Every row comes from one small tree of marks. Brackets hold a mark, then the marks that hang from it, in the order of their numbers. Every link used is in the known rows. Which tree was each row made from?
Known rows
[K_376 K_407 K_900]: [-0.91 -0.49 -1.06 -0.55 -2.46  0.19 -0.26  0.74  0.12  1.74  0.59  0.28
  2.99 -1.70  0.01 -0.04 -0.92 -1.41  0.94 -1.38  0.11  2.17  2.07]
[K_122 [K_407 [K_376 K_900] K_978]]: [-1.10 -0.86 -1.12 -0.05 -3.09 -0.50  0.88 -3.72  0.17  1.38  0.42 -0.27
  3.73 -0.20 -0.56 -1.32 -1.07 -1.48  0.84 -2.25  0.04  3.71  1.66]
[K_978 [K_900 K_227 K_376]]: [ 1.20 -0.78 -1.87 -1.16 -3.77 -0.44  1.28 -3.41  0.32  0.87 -0.72 -1.11
  1.43 -1.66 -0.53  2.19 -1.19 -0.95 -0.16 -2.31  2.52  1.88  0.10]
[K_407 K_122 K_376]: [-0.37 -1.55 -1.95 -0.55 -3.39 -0.57  1.29 -1.40 -0.45  1.67 -0.81 -0.30
  3.25 -0.96 -0.04 -1.02 -0.81 -1.79  1.16 -0.93  1.08  0.81  0.27]
[K_758 [K_407 [K_376 [K_900 K_978]]]]: [-1.57 -0.82 -0.88 -0.29 -3.98 -0.57  0.40  1.46  2.01  0.89  0.80 -0.28
  2.50 -1.18 -0.70 -0.67 -0.83 -2.20  0.09 -2.30  0.54  2.32  1.48]
[K_900 K_227 [K_376 [K_407 K_122]] K_978]: [ 0.70 -1.35 -0.85 -1.52 -4.28 -0.79  1.10 -2.15 -0.45 -0.56 -0.75 -1.29
  2.55 -3.88 -1.07  0.65 -0.82 -4.20  0.57 -1.18  3.38  1.36 -0.25]
[K_227 [K_900 K_376]]: [ 1.93 -0.49 -2.26 -0.51 -3.30  0.00  0.70 -0.68  0.21  1.65  0.20 -0.27
  1.57 -1.32 -0.72  1.03 -0.92 -0.35  0.55 -2.35  0.76  1.11  0.68]
[K_758 [K_407 K_122 K_376 K_978]]: [-0.28 -1.95 -1.41 -0.42 -3.76 -0.61  1.55 -1.86  0.58  1.33  0.01 -0.37
  3.62 -1.10 -0.18 -0.77 -0.71 -2.10  1.16 -1.17  0.02  2.82  0.60]
[K_978 K_900]: [ 0.66 -0.71 -2.34 -0.59 -4.01  0.05  0.83 -1.06  0.49  1.44 -0.05 -0.49
  1.84 -0.64  0.23  1.53 -1.14  0.16 -0.20 -2.00  0.84  1.70  1.01]
[K_227 K_900]: [ 0.49 -0.55 -2.39 -0.20 -3.37  0.37  0.68  0.30  0.18  1.46  0.63  0.05
  1.81 -0.93 -0.54  0.72 -0.97  0.07 -0.49 -2.05  1.00  1.07  1.06]
[K_900 K_376 K_978]: [ 1.71 -0.55 -1.86 -1.07 -3.86 -0.28  0.61 -0.50  0.14  0.91 -0.34 -0.96
  1.51 -2.76 -0.58  1.25 -0.90 -2.80  0.64 -2.06  1.06  1.23  0.17]
[K_758 [K_407 K_122 [K_376 K_900] K_978]]: [-1.17 -1.71 -0.87 -0.05 -3.94 -0.68  1.11 -1.78  1.32  1.66  0.48 -0.07
  3.56 -0.78 -0.34 -1.17 -0.70 -2.20  1.30 -1.40  0.18  2.96  1.31]
[K_978 [K_900 K_227 [K_376 [K_407 K_122]]]]: [ 0.85 -1.43 -1.09 -1.37 -4.46 -0.82  1.29 -3.44 -0.14  0.35 -0.80 -1.18
  2.62 -2.34 -0.62  1.18 -1.01 -1.71  0.93 -1.34  3.03  1.65  0.21]
[K_227 [K_900 [K_376 [K_407 K_122]] K_978]]: [ 1.36 -1.01 -1.36 -0.78 -5.02 -0.50  0.89 -0.09  0.26  0.15  0.29 -0.95
  2.64 -3.17 -1.11  0.33 -0.75 -2.18  1.24 -1.43  2.25  0.99  0.42]
[K_758 [K_407 [K_376 K_900]]]: [-1.39 -0.98 -1.09 -0.25 -3.02 -0.32  0.28  0.73  1.63  2.00  0.68  0.38
  2.79  0.03 -0.39 -0.75 -0.81 -1.18  0.86 -2.23 -0.57  2.23  1.78]
[K_376 [K_407 K_122]]: [ 0.21 -1.38 -1.41 -0.86 -3.59 -0.03  0.68 -0.44 -0.78  1.10 -0.16  0.03
  3.17 -1.83  0.02  0.03 -0.79 -2.01  1.64 -0.70  0.63  0.97  0.93]
[K_227 [K_900 [K_376 K_407] K_978]]: [ 1.35 -0.35 -1.51 -0.88 -3.90 -0.17  0.33  0.85  0.28  0.35  0.69 -0.87
  2.51 -3.21 -1.18  0.73 -0.95 -1.45  0.41 -1.87  1.38  1.72  0.90]
[K_758 [K_407 K_376 [K_978 K_900]]]: [-0.38 -1.19 -1.63 -0.51 -3.81 -0.52  1.37 -1.76  1.33  1.34  0.45 -0.71
  3.41 -0.65 -0.05  0.28 -1.03 -0.10 -0.13 -1.86 -0.17  4.01  1.12]
[K_122 [K_407 K_978]]: [ 0.79 -1.03 -1.53 -0.45 -3.41  0.21  1.02 -3.72 -0.50  0.93  0.36 -0.25
  2.65 -0.58 -0.55  0.59 -1.11 -1.47  0.56 -2.35 -0.10  2.81  1.11]
[K_900 K_227 [K_376 K_407] K_978]: [ 0.50 -0.70 -0.95 -1.60 -2.97 -0.46  0.52 -1.07 -0.44 -0.11 -0.40 -1.16
  2.36 -4.05 -1.10  1.10 -0.98 -3.48  0.20 -1.57  2.73  2.16  0.24]
[K_758 [K_407 K_376]]: [-0.69 -1.26 -1.57 -0.62 -2.81 -0.21  0.70  0.74  0.79  1.56  0.16  0.14
  2.81 -0.27 -0.31 -0.36 -0.80 -1.13  0.80 -1.96 -0.77  1.99  1.10]
[K_758 [K_407 [K_978 K_900]]]: [ 0.74 -1.02 -1.68 -0.49 -4.58  0.14  1.07 -1.61  1.41  1.05  0.86 -0.51
  2.29 -0.78  0.04  1.78 -1.01 -0.10 -0.34 -2.10 -0.16  3.62  1.31]
[K_122 [K_407 [K_376 [K_900 K_227 K_978]]]]: [-2.04 -0.90 -0.64 -0.50 -3.70 -0.88  0.91 -2.99  0.44 -0.28  0.18 -0.85
  2.80 -0.97 -1.57 -0.91 -1.20 -2.59 -0.62 -2.83  3.16  2.40  0.94]

Which tree is each row?
[-0.38 -1.60 -2.01 -0.38 -3.29 -0.62  1.61 -3.06 -0.56  1.62 -0.68 -0.69
  3.94 -1.76 -0.04 -1.01 -0.81 -2.03  0.89 -0.52  0.89  2.48  0.23] : [K_407 K_122 K_376 K_978]
[ 1.02 -0.76 -1.53 -1.32 -3.47 -0.46  0.98 -1.86 -0.03  0.05 -0.67 -1.26
  1.33 -3.28 -1.04  1.68 -1.02 -3.37 -0.58 -2.09  3.13  1.40 -0.21] : [K_900 K_227 K_376 K_978]
[-1.83 -1.06 -0.77 -0.32 -2.63 -0.63  1.14 -5.32 -0.03  0.60  0.12 -0.53
  3.56 -0.64 -1.24 -0.84 -1.19 -2.00 -0.20 -2.35  2.19  3.94  1.18] : [K_122 [K_407 [K_376 [K_900 K_227]] K_978]]
[ 1.51 -1.51 -1.73 -0.96 -4.78 -0.81  2.06 -5.75  0.13  0.54 -0.90 -1.54
  2.20 -2.38 -0.39  1.70 -1.09 -1.81  0.11 -1.42  3.38  2.76 -0.44] : [K_407 K_122 [K_978 [K_900 K_227 K_376]]]
[ 1.33 -0.83 -1.92 -1.02 -3.68 -0.55  1.54 -4.92  0.18  0.81 -0.55 -1.52
  2.01 -2.47 -0.43  2.18 -1.20 -1.30 -0.67 -1.95  2.62  3.48  0.01] : [K_407 [K_978 [K_900 K_227 K_376]]]
[-0.14 -1.80 -1.56 -0.40 -4.95 -0.90  1.85 -2.73  1.32  1.08  0.14 -0.85
  3.55 -0.56 -0.04 -0.19 -0.92 -0.66  0.53 -1.35  0.66  3.27  0.73] : [K_758 [K_407 K_122 K_376 [K_978 K_900]]]
[-0.38 -0.89 -2.32 -0.45 -3.34 -0.54  1.36 -2.87  0.17  1.59 -0.17 -0.98
  3.63 -1.20  0.22  0.05 -1.12 -0.17 -0.32 -1.23  0.90  3.91  0.79] : [K_407 K_376 [K_978 K_900]]
[ 1.53 -1.01 -1.38 -1.00 -4.49 -0.59  1.71 -6.91  0.12  0.07 -0.28 -1.42
  2.23 -1.05 -1.01  1.96 -1.36 -1.16 -0.08 -2.96  2.23  3.53  0.30] : [K_122 [K_407 [K_978 [K_900 K_227 K_376]]]]
[ 0.19 -1.57 -1.86 -0.65 -4.68 -0.46  2.04 -4.93  0.03  0.27 -0.63 -1.24
  2.48 -2.01 -0.31  1.42 -1.14 -1.26 -1.00 -1.13  3.68  2.68 -0.09] : [K_407 K_122 [K_978 [K_900 K_227]]]
[ 1.31 -1.19 -1.51 -0.63 -3.93 -0.28  1.12 -2.50 -0.34  1.08  0.35 -0.72
  3.50 -2.95 -0.79  0.16 -0.74 -1.47  1.52 -0.99  1.15  2.42  0.68] : [K_227 [K_900 [K_376 [K_407 K_122 K_978]]]]
[ 1.47 -1.35 -1.23 -1.04 -3.35 -0.43  1.03 -2.76 -0.79  1.30 -0.32 -0.75
  3.51 -3.09 -0.22  0.28 -0.68 -3.01  2.19 -0.53  0.23  2.51  0.38] : [K_900 [K_376 [K_407 K_122 K_978]]]
[-0.67 -0.93 -0.88 -0.53 -4.71 -0.35  0.33  0.56  0.52  0.46  0.47 -0.45
  2.92 -2.67 -0.37 -0.41 -0.77 -2.98  0.94 -1.00  1.92  1.39  1.33] : [K_376 [K_407 K_122] [K_900 K_978]]
[-1.12 -0.54 -1.29 -0.61 -3.42 -0.16  0.55 -0.70  0.58  0.06  0.17 -0.68
  1.53 -2.53 -0.92  0.92 -1.08 -2.75 -1.36 -2.12  3.76  1.77  0.73] : [K_376 [K_900 K_227 K_978]]
[ 1.42 -0.54 -1.53 -1.23 -3.79 -0.34  0.49 -1.05  0.12  1.47 -0.09 -0.74
  2.67 -1.85  0.09  1.40 -1.05 -0.72  1.56 -1.71  0.06  2.31  1.07] : [K_978 [K_900 [K_376 K_407]]]
[ 0.73 -1.55 -0.91 -1.28 -3.10 -0.56  1.36 -4.10 -1.02  0.41 -0.75 -1.10
  3.45 -3.76 -0.62  0.53 -0.85 -3.47  1.07 -0.66  2.45  2.80  0.07] : [K_900 K_227 [K_376 [K_407 K_122 K_978]]]
[-1.19 -1.47 -0.86 -0.22 -5.07 -0.87  0.99  0.48  1.86  0.62  0.47 -0.38
  2.71 -1.05 -0.63 -1.15 -0.70 -2.80  0.76 -1.90  1.18  1.54  1.13] : [K_758 [K_407 K_122 [K_376 [K_900 K_978]]]]
[-1.97 -1.52 -1.24 -0.42 -3.11 -0.80  1.29 -2.56  0.04  0.99 -0.72 -0.41
  3.06 -1.19 -0.60 -1.06 -0.88 -2.40  0.24 -1.18  3.28  1.40  0.55] : [K_407 K_122 [K_376 [K_900 K_227]]]
[-1.21 -1.32 -1.49 -0.12 -3.63 -0.67  0.95 -1.39  0.38  1.90 -0.32 -0.09
  3.20 -0.66 -0.09 -1.38 -0.71 -1.79  1.29 -1.21  1.17  1.17  1.13] : [K_407 K_122 [K_376 K_900]]
[ 1.44 -1.29 -1.28 -1.16 -3.55 -0.38  0.66 -1.28 -0.64  1.34 -0.62 -0.43
  2.85 -2.35 -0.18  0.22 -0.68 -2.60  2.63 -0.97  0.32  0.97  0.52] : [K_900 [K_376 [K_407 K_122]]]
[-0.91 -0.33 -0.99 -0.65 -3.53 -0.04 -0.23  1.33  0.52  0.70  0.72 -0.36
  2.76 -2.70 -0.48  0.11 -0.89 -2.47  0.16 -1.51  1.13  2.26  1.74] : [K_376 K_407 [K_900 K_978]]
[-0.92 -1.24 -1.46 -0.67 -3.83 -0.86  1.90 -6.19 -0.04  0.13 -0.19 -1.37
  3.60 -0.46 -0.98  0.13 -1.43 -0.52 -0.69 -2.37  2.55  4.25  0.57] : [K_122 [K_407 K_376 [K_978 [K_900 K_227]]]]
[ 1.53 -1.13 -1.37 -0.70 -4.18 -0.29  0.73 -0.79 -0.19  1.02  0.17 -0.33
  2.80 -2.01 -0.75  0.13 -0.73 -1.25  1.71 -1.32  1.13  1.00  0.86] : [K_227 [K_900 [K_376 [K_407 K_122]]]]
[-2.18 -0.85 -1.30 -0.48 -1.93 -0.47  0.75 -1.79  0.22  1.32 -0.40 -0.24
  2.81 -1.24 -0.65 -0.65 -1.04 -1.76 -0.42 -1.69  2.55  2.30  0.99] : [K_407 [K_376 [K_900 K_227]]]
[ 0.42 -0.85 -1.08 -1.50 -2.10 -0.19  0.51 -1.85 -0.80  0.83 -0.55 -0.53
  2.50 -2.97 -0.77  1.04 -0.97 -2.50  0.82 -1.49  1.62  2.13  0.43] : [K_900 K_227 [K_376 K_407]]
[-1.36 -0.70 -1.67 -0.09 -2.15 -0.32  0.60 -1.80  0.24  2.15  0.20 -0.40
  3.68 -1.46  0.00 -0.99 -0.92 -1.61  0.29 -1.24  0.46  3.68  1.26] : [K_407 [K_376 K_900] K_978]
[-1.46 -1.39 -0.76 -0.58 -3.12 -0.32  0.92 -3.14 -0.37  0.48  0.08 -0.51
  3.54 -2.95 -0.58 -0.17 -0.89 -2.93  0.10 -0.56  2.90  3.14  1.08] : [K_376 [K_407 K_122 K_978] [K_900 K_227]]
[-1.57 -0.73 -0.74 -0.67 -1.91  0.07  0.34 -2.16 -0.29  0.68  0.37 -0.42
  3.38 -3.09 -0.44  0.31 -1.03 -2.47 -0.50 -1.09  2.23  4.02  1.46] : [K_376 [K_407 K_978] [K_900 K_227]]
[-2.30 -0.74 -1.28 -0.56 -2.93 -0.77  0.85 -1.02  0.62  0.30 -0.18 -0.82
  2.63 -2.45 -1.04 -0.59 -1.05 -2.81 -1.26 -1.82  3.71  2.25  0.65] : [K_407 [K_376 [K_900 K_227 K_978]]]
[-1.43 -1.18 -0.52 -0.81 -4.26 -0.43  0.63 -1.01  0.21 -0.45  0.10 -0.83
  2.70 -3.34 -0.96 -0.08 -0.87 -3.54 -0.14 -1.08  4.00  1.49  0.81] : [K_376 [K_407 K_122] [K_900 K_227 K_978]]
[ 1.01 -1.37 -2.24 -0.37 -5.20 -0.31  1.62 -3.65  0.37  1.15 -0.27 -0.99
  2.64 -1.39  0.37  1.07 -1.00 -0.77  0.15 -1.08  1.59  2.44  0.43] : [K_407 K_122 [K_978 K_900]]
[-1.62 -0.71 -0.71 -0.87 -1.98  0.05  0.11 -0.66 -0.12  0.71  0.35  0.04
  2.74 -2.17 -0.59  0.28 -1.03 -2.04 -0.06 -1.46  2.23  2.44  1.56] : [K_376 K_407 [K_900 K_227]]
[-1.95 -1.85 -0.59 -0.43 -3.61 -0.78  1.19 -1.73  1.26  0.63 -0.06 -0.05
  2.76 -0.45 -0.89 -0.91 -0.79 -2.42  0.24 -1.83  2.40  1.65  0.88] : [K_758 [K_407 K_122 [K_376 [K_900 K_227]]]]
[-0.20 -1.50 -2.24 -0.33 -4.53 -0.91  1.89 -3.73  0.19  1.43 -0.48 -1.19
  3.78 -1.27  0.37 -0.30 -1.05 -0.76  0.62 -0.80  1.54  2.92  0.23] : [K_407 K_122 K_376 [K_978 K_900]]
[ 1.06 -1.68 -1.55 -0.36 -5.72 -0.22  1.55 -2.33  1.37  0.85  0.45 -0.58
  2.28 -0.74 -0.02  1.36 -0.87 -0.72  0.48 -1.66  0.54  2.61  0.91] : [K_758 [K_407 K_122 [K_978 K_900]]]
